Known rows, with every step that occurs:
keraz-delosol-nido-firu-bulid: [  0   0  -7  17  -4 -15   7 -12  -1  -1   8  10  15  12 -12  -2   8 -18
   6 -27  16  21 -12  17  17 -10 -15 -14 -19   5  -3   0   8  10   8   8
 -22   8   8  13 -15  12  31 -11   0 -24  -3  -9   1   7  11  -1 -10  -1
 -12  20   3   4  33]
bulid-firu: [ -4 -16   2 -23  15  22   3  21   2   8  -7  -7  12  -5  11 -28  -5  16
 -20  22 -11 -46  22  -4 -23   5  28  -1  23   4   2 -10  16 -12  -9   4
 -13 -14  17 -17  25  -5 -21  18 -11 -11  -8  10   6  -4 -13  10  19  18
  16 -13   3  -6 -18]
zare-nido-delosol: [ -1   4   1  -6  -8  34  -3  -8   5  -5  -8 -32 -18  -1  23  40 -31  -9
  23 -18  -4 -20 -19  -4 -12  17  -9  -1  10   3   1  -1 -19  -7  21 -15
  20 -20  22 -17  11  16  -3 -12   3   3   1  -8 -16 -11 -18 -17   7 -14
 -11  -2   7 -14 -18]
zare-nido-delosol-keraz-bulid: [ 15  25   7 -14  -9   9   7 -10  18  -5  -7   3 -41   7  16  23  -8   4
  23  -2  -1  12 -14 -34  -7  13  -8 -12 -14   2  -6  17 -23  -4  26 -29
  13   8  19 -12  -6  11  23  -4   6  20  -6  -2 -11 -10 -12 -18  -4 -25
 -42   5  16 -11  -7]
keraz-delosol: [  9 -21 -10   4  17  -3   2  27  -1   6 -12  -8  16 -14  18   3 -28 -17
  -4   5  10 -16  -6   3 -33  11  -6  -3   3  14   9  -4 -11 -24  -3   2
   1  13  11   8  25  -7  -8   8  -9  11 -18 -24   6  -8   8  -4   5  13
  10   6 -31 -14 -11]
delosol-firu: [  6   5  18  -4   7  25  -7  24 -43 -13  20 -12   0  -4  -4 -20   2  29
   8   6  17 -18   1 -23 -24  -3   4  10  27  16  -5 -10  -2 -28  -6  -5
 -12  -9  23   4   9  -1 -26  18   8  -9   0   9  25  13   9 -14  22   7
  10  -6  16 -14   9]
keraz-bulid-firu: [ -9  -2  -9 -30  16  -5  -1  10  17  13 -33  21   6  -2   3 -21   7  15
 -26  43 -23 -28  23 -26 -30   6  15 -25   6   3   3  -5  12 -20  -1 -22
   4  16  17  -7  17 -12  -9  10 -16   6 -15   9  10 -17   0  12   5  20
  -3   1  -7   0 -18]
bulid-keraz-delosol-firu-nido: [ 14  14  -3  22  -5 -53   1  39   7  29 -15  15   9   1 -27 -28  -1 -11
  -9  27  -1   8   0  14 -17  -5  -1  10 -18  14  31  -5 -10 -20   2  16
  15  36 -45   3 -23   0   6  -1  10  -7  -1 -21   9   9   6  22  17  28
  37   2 -17  10 -18]
keraz-delosol-firu-bulid: [  2  -8 -16  26  15 -23  15  20 -19  -7  -1   8  20   7 -29  13   2  -3
 -24   0   6  15  -7  -7 -23 -10 -13   1   6  21   2 -11 -12 -31  -2  -2
 -11  16   9   7  -9 -12   7  17   6 -11  -3 -24  14   9   5  -4   2  10
   9  -1  -9   2  22]
keraz-bulid-firu-nido-zare: [-26  -7  -7 -12  -8 -18   9   8  25   1 -27  33  -1  -5 -19   0  31   2
 -31  31 -40  -2  17 -13   0 -12   4 -18  -9 -15  11 -25  32   3  -4  -9
  16  15  -4   5  -6 -17   0  -2   0 -18  -7  10   2 -11  10  11  -6  28
   7   0 -32   6 -22]
nido-firu: [  6 -13  15  -4   1  29 -11  -6 -23  -2  17 -20  17 -15  31 -12  -2  -2
  10 -13   9 -18  20  15  10   0   7   0  19 -14  -6   0   2   3  -9  -1
  -5 -22  20   3  22   8 -24  -9 -10  -2   1  11  -7   5  28 -13   6   2
  -2  -3   7 -16   3]
zare-nido-firu-delosol-keraz-bulid: [ 18   3  -8  25 -26   2   4 -28  21 -13 -10  -3  -6  21  12  10  -7  -6
  21  -1  -8  14  13 -20  35  20 -28 -16 -19   2  -5  12 -13  14  11 -15
  13   6  15   6 -22   3  20 -13  -9  28  17  -2 -11  -3   7 -21 -11 -42
 -18  -2   1   8  -2]
delosol-keraz-bulid-firu: [ 11   7   7 -28  13 -12  14   7  21   3 -12  32 -17   1   2 -45  13  31
 -15  41  -9  -4  31 -36 -15   0  20 -11  -9   5 -10  14   9 -21  -5  -8
  -9  27  12   1   9 -16   6  17  -9  11 -21  10   9  -2   2   1  -1  -1
 -20 -11  17 -13 -12]
firu-bulid: [-32 -20 -25   2  20   7   4 -12 -15  -5 -20 -30  13  -7  -7  10  -5  -9
 -21  -1  -9 -13  -1  -7  -2 -12   0  17  24   1 -25 -18  14  -2 -18  -3
   6 -15   6  -3  30 -26 -23   8  -3  12  -1   7  -2   1   1  12  -5  -1
  18  -1  -4  13  18]
delosol-nido-firu-keraz: [ -6   8   9 -11 -20  11 -13 -28  -7 -24  18   6  -8  -3   3 -13  28   5
  22 -22  25   7  -9   2  22   6  -7   3  -5 -18 -15  13  34  23   4  22
 -33 -17  -7  22  -3  24   2  -1   0  -1  12  25  16   3  18   9 -14 -15
  -5   6  17   3  20]
zare-nido-firu-bulid-keraz: [ -9 -14 -24  21 -26 -16  -2 -27  17  10 -21 -14  18  13  -1  -4 -10 -12
  -3   2 -22  -5  19  30  37   4   3   6  -5 -12  -5   8  -4  11  -4 -14
  23 -20  -8 -22  -6  -6  -9 -22 -18   5  15  -3 -32   5  -1  11   8  -9
   5  11  17  26  -2]
zare-nido-delosol-firu-bulid: [ -5  14  -6  23 -13  17   3 -11 -15 -18   3 -12 -12  20 -13  47  -9   3
  10 -18  -7   3 -23 -10  -6  -1  -7   2   5   7  -4  -4 -16  -2  27 -20
   7 -21  16 -20 -22   7   9   0  20 -16  18  -5  -8   5 -27  -8   6 -17
  -8   2  23   7  10]
zare-nido-delosol-keraz: [ 12  18  16 -12 -10  23   7  -4   3  -7   5 -15 -36   1  17  16 -18   3
  29 -13  14   0 -20 -18  -4  14  -2   7  -3   1 -13  15 -29  -7  15  -8
   0  -8  17 -15   2  15  14  -3  11   9  -1   0 -18   0 -18 -16   5 -34
 -32  -8  27 -17  -7]
nido-delosol-firu-bulid: [ -8  19  10   5  30  17  -4  -6 -35 -10  36  -5 -12   6 -17  32   4  10
   0 -25  12  18 -23  -1 -10 -23   0   5  13   2  -6 -10  -1   0  10  -8
  -1 -14   6  -6 -10   2   2   7  31 -20   4   9  13   5 -19  -3 -10  -1
 -15   2  16  -6  27]
firu-nido-delosol-keraz: [  2  27  23   5   4   0   9  -1  -6  -6  18 -13 -35 -14   4  17  -2 -15
   5 -15   0  19 -16 -19   7  -7  -9  28   0   1  -7  -5   3   9  12  20
   9   8 -28  11  -9   7  11   1  36  11   7  18   3   7   5   7 -13 -18
  -1 -21 -10 -13  -9]
delosol-keraz-bulid-firu-nido-zare: [ -9  11  15 -19 -13 -30  19   4  26  -8  -8  46 -22  -3 -20 -24  33  26
 -20  34 -22  16  24 -29  13 -20  14  -3 -19 -12  -3  -5  17   5  -7   0
  -6  21 -10   8  -9 -20  25   8   6 -11 -11  19   6   1  11   2 -14  -3
 -17 -11  -6  -3 -12]
zare-nido: [  0 -19 -15   1 -18  25   0   9   3  -8 -30 -40  -5   2  21   8 -26  -3
  11   9 -11 -38  -8 -17 -16  26  -7   1  20  10  -9  -3  -8 -23   0 -20
  11 -19  32 -17  21   3 -25   0 -16  17  -2  -9  -9  -3   1 -13  25 -14
   8  -3  11   0 -19]

Rows:
[ -9 -12  -9   0   7 -15  -9 -25   8  16   4  -6  29   1   1 -22   5 -12
 -14  -4  -7   4  23  39  36 -18  19   9   4 -23 -10  10  11  20 -17   9
  11  -7 -26 -15   4 -14 -14 -13  -5   1   4   9 -20   3  10  21  -7  14
   5  12  12  18  15]
nido-firu-bulid-keraz
[ -5  26   8  -6  25  -8  -9 -11 -13  15  30   1 -13  11 -22  13   6   4
  -1  -9   8  19 -22  12  -1 -18  16  10   0   0   9   2 -12   8  10   1
   8  -2 -27 -14 -14  -2   6  -3  24 -15   4   5   8  -1 -29  16  -6  19
   0   6  23   3  15]
nido-delosol-firu-bulid-keraz
[ -3  23  17  -4  18  17 -16  -3 -27 -17  33   9 -23 -10  -2  41  11   9
  14 -25  29  21 -21  -6 -20   0   3  13  11 -10  -1   6   6   3  15   3
  -8 -11 -10   4  -1  16  -4  15  33   5   6  11  23   0 -15   6  -5  -5
  -7 -11   0 -18   4]
nido-delosol-firu-keraz
[  5 -14 -18  30 -26  31  -4 -19   4  -9  -4 -39  13  13  18  30 -25 -14
  18 -16  -9 -12   8   8  30  22 -28  -4   5   5   0  -2  -7  21  -1  -8
  20 -29  16  -1  -6   4 -10 -19 -15  13  27  -7 -16  -2   3 -17   2 -32
  11 -10  -7   9  -8]
zare-nido-firu-delosol
[-14 -10  26 -41 -10  32 -13  -4 -12 -10  15   5 -27  -6  -3 -14  22  20
  26 -17  21  -6 -35 -15   8 -14   5 -13   4  -3 -12 -11  16  11  -5   0
 -28 -17  20  22  19  11 -11 -13   1 -35 -14  15  13  -2   0 -25 -17   0
 -12   9  13  -8   8]
delosol-nido-zare
[ 11 -13 -10 -21  20 -34  -4  27  19  39 -27   0  14 -14   6 -30 -22 -24
  -4  18   4 -10  -2  20 -24   6  12   0  -8  12  23   8 -15 -17  -6   7
  10  37 -29  -5  18  -6  -4  -1 -17  18 -18 -27 -11 -10  -8  15   8  30
  21  12 -17   7 -20]
bulid-keraz-delosol
[  1  27  -5   9 -17  -3  -6 -12   2 -18  -6  17 -26   2  -7  50   6   6
  11  -7   6  22 -24 -27 -21  15 -17 -13  -5  -8   5   7  -4 -11  29 -26
   7   6   4  -4 -24  12  14   8  18  18  10  -3   5  -7 -14   0   2 -18
 -23   9   2   5  -5]
zare-nido-delosol-firu-keraz-bulid
[ 20  10   7 -19  -3 -33  -7   8  21  39   1  19  12   2  -2 -46   0 -15
  15  -5  18   9  -6  35  10   3   5 -15 -30   5  20  23 -11   0   7  17
 -11  31 -27   4  -8  16  21 -20 -17 -16  -8 -12  -1  -1  -1  10  -5  29
   4  20   9   1   1]
bulid-keraz-delosol-nido-firu
[ 16   2  19  16   5  25   2 -20  -7  -8  38 -13   0   0  19  -4  -3   1
  20 -23  18   6  17   1  37   4 -11   7   0   5 -12  11  -6  35 -12  18
  -7  -8  -2  18  -8   0  -2  -2   4  24  16   8  -2  11   4 -15 -19 -30
  -3 -22   2  -3  17]
nido-firu-delosol-keraz
[ 21   4   1  -9   9 -38  -7  38   1  35  -3  18  12  -8 -10 -37  -6   2
   1  25  14  -3   0  14 -23   3  14  -3 -11  10  29   7 -28 -26   0  11
   1  35 -25  -3  -4   2   3   6  -6  -3 -11 -25  10   0  -3   8  17  33
  20   9   2  -1  -6]
bulid-keraz-delosol-firu
[-11 -21 -23  35 -27  14   2 -27   5 -22 -16 -22  20  18   5  17 -12 -14
  -3 -12 -16  -9  14  14  30   5  -9  -1   9  -8 -19  -1   1   9  -2 -11
  12 -34  20 -16  -1  -4  -9 -11 -16   1  16  -1 -25   6  11  -7   9 -19
  -1   4  18  17   8]
zare-nido-firu-bulid
[ 24   9  11   4 -11  -1   0   3  -5   5  17   8   9   4   6 -20   5 -10
  20 -21  26   9 -12  14   5   1 -10 -21 -17   8   7   3  -2   0   9   9
 -27   9  11  19  -6  26  19  -6 -14 -24 -10  -8   3   0  16 -17  -3   7
 -10  17  -3 -15  13]
keraz-delosol-nido-firu
[-14  -1  -7  -1  13 -23  -1   2 -15   8   6   2  13   9 -32 -30  12  16
 -15  23  -8   5  -1   1  -4 -18  13  16  10   4  -3   3  -5 -11 -14  -1
   3   8 -17 -11 -13 -15 -19   6   5  -4   7   6  13  11  -1  20   6  17
  21   5  28  17  20]
delosol-firu-bulid-keraz
[  7   2  10 -36  -3 -32  -7  12  22  34  -7  24 -12  -6 -11 -32  10 -10
  13  -1  18  10 -27  22  -1  -6  17 -14 -32   1  19   7 -12  10  -4  13
  -7  32 -29  13   0   8  16 -17 -14 -22 -20 -15  -1  -6 -16   2 -11  30
  -3  24  -3   4  -6]
bulid-keraz-delosol-nido-zare
[ 16  30  22 -29  27   7   6 -14   4  10  22   9 -46  -6  17   5   4   6
  16  -5  15  26 -13 -29 -16  -7   8  -9  -9  -2  -8  18 -11  -2  14  -6
   2  24   5   4   7   5  19   8  21  18 -20  12   2 -11  -5 -13 -17  -7
 -46   1   9 -25   4]
nido-delosol-keraz-bulid
[-18  -4  -8  12  12   9   2   1 -34 -19   8  -8   9  10 -22  -3  11  21
 -17   5  -1  -5  -4 -20  -7 -17  -1  16  28  13 -19 -14   7 -16  -6 -10
 -10 -17  14   2  -2 -15 -20  19  10  -9   5  10  21  10   5   1   3  -1
  12  -2  18   9  29]
delosol-firu-bulid
[-27 -12  11  -7 -17   3  12  15  11  -3  -9  16  -2  -8 -15   7  17   7
 -24  15 -35 -20  19   9  10 -13  15   7  10  -8   4 -29  31  16 -18  14
   0 -21  -7  -3   5 -14 -14  -1   2 -35   1  15  -1   5  -4  10   7  16
  20 -19 -24   3 -30]
bulid-firu-nido-zare
[-23 -15 -11 -18   6   2  -3   7  11 -13 -20  11   8 -19   0  -3   7  17
 -31  27  -9 -22  27  -1 -14  12  20  18  14  -9  -6  -3  36  -1 -15  14
 -15 -12 -14  -6  23  -3 -12  24  -4  21  -2  17  10  -9 -11  33   8   5
  18 -22  -7   6 -21]
bulid-firu-keraz
[ -1 -14 -30  31 -21 -32   3 -16  28  13 -29   4  27  18  -3   3 -15 -27
  -7   1 -19   6  15  41  24   8  -7  -3 -24  -7   4   9 -17   4   4  -4
  21  -1 -12 -18 -13  -4  14 -21 -23   2   5 -22 -36   2   3  10   7   2
   4  17   3  24   1]
zare-nido-firu-bulid-keraz-delosol
[ -2 -17  -6  23   6  -8  -8 -11  -2 -14   6  15  24 -21  17  23   0 -25
  -8 -15  26  19  19  26   4   8  -1   8  -8 -23  -4  11  11  11  -9  20
 -15   3 -16  13  13   3   2   7  -7  22  -1 -11  -3   2  27   8   1  -4
   3   0 -27  -3   5]
nido-firu-keraz-delosol
[  4 -14   2  13   8  32 -10 -21 -14  -1  21 -34  21   0  17  15 -11 -13
  15 -20   6  -5  16  17  30   4 -18  -1  13   1   4  -4   0  37 -11  14
   5 -18   2  11   3   1 -18 -14  -4  17  17   2  -4  -3   3 -10 -19 -14
  11 -11 -17  -1   7]
nido-firu-delosol
[ -9 -18 -10  -8  20  22  -2   8  14   8 -10 -15  11   6  -9   1 -17  10
 -15  17 -17 -35  19  -1  -1  12   0  -4  11  19  13 -14  10  14 -16   9
   8  -9  -4  -8   4 -14 -14   9  -4   6   6   4   5  -8 -31  12  -7   5
  29 -28 -17   7 -16]
bulid-firu-delosol
[  3  -6  12  31 -16 -18  11  37 -12 -11  10  25   5 -11 -28  22  14  -6
 -13  -5   0  26 -13  -1 -11 -18 -13   2  -5   6  20 -18  -9 -12   3  10
  -3  16  -2  21 -16  -1   9   3  18 -26  -4 -20  18  12  22 -19  10  12
  13  -5 -37  -3  -1]
keraz-delosol-firu-nido-zare
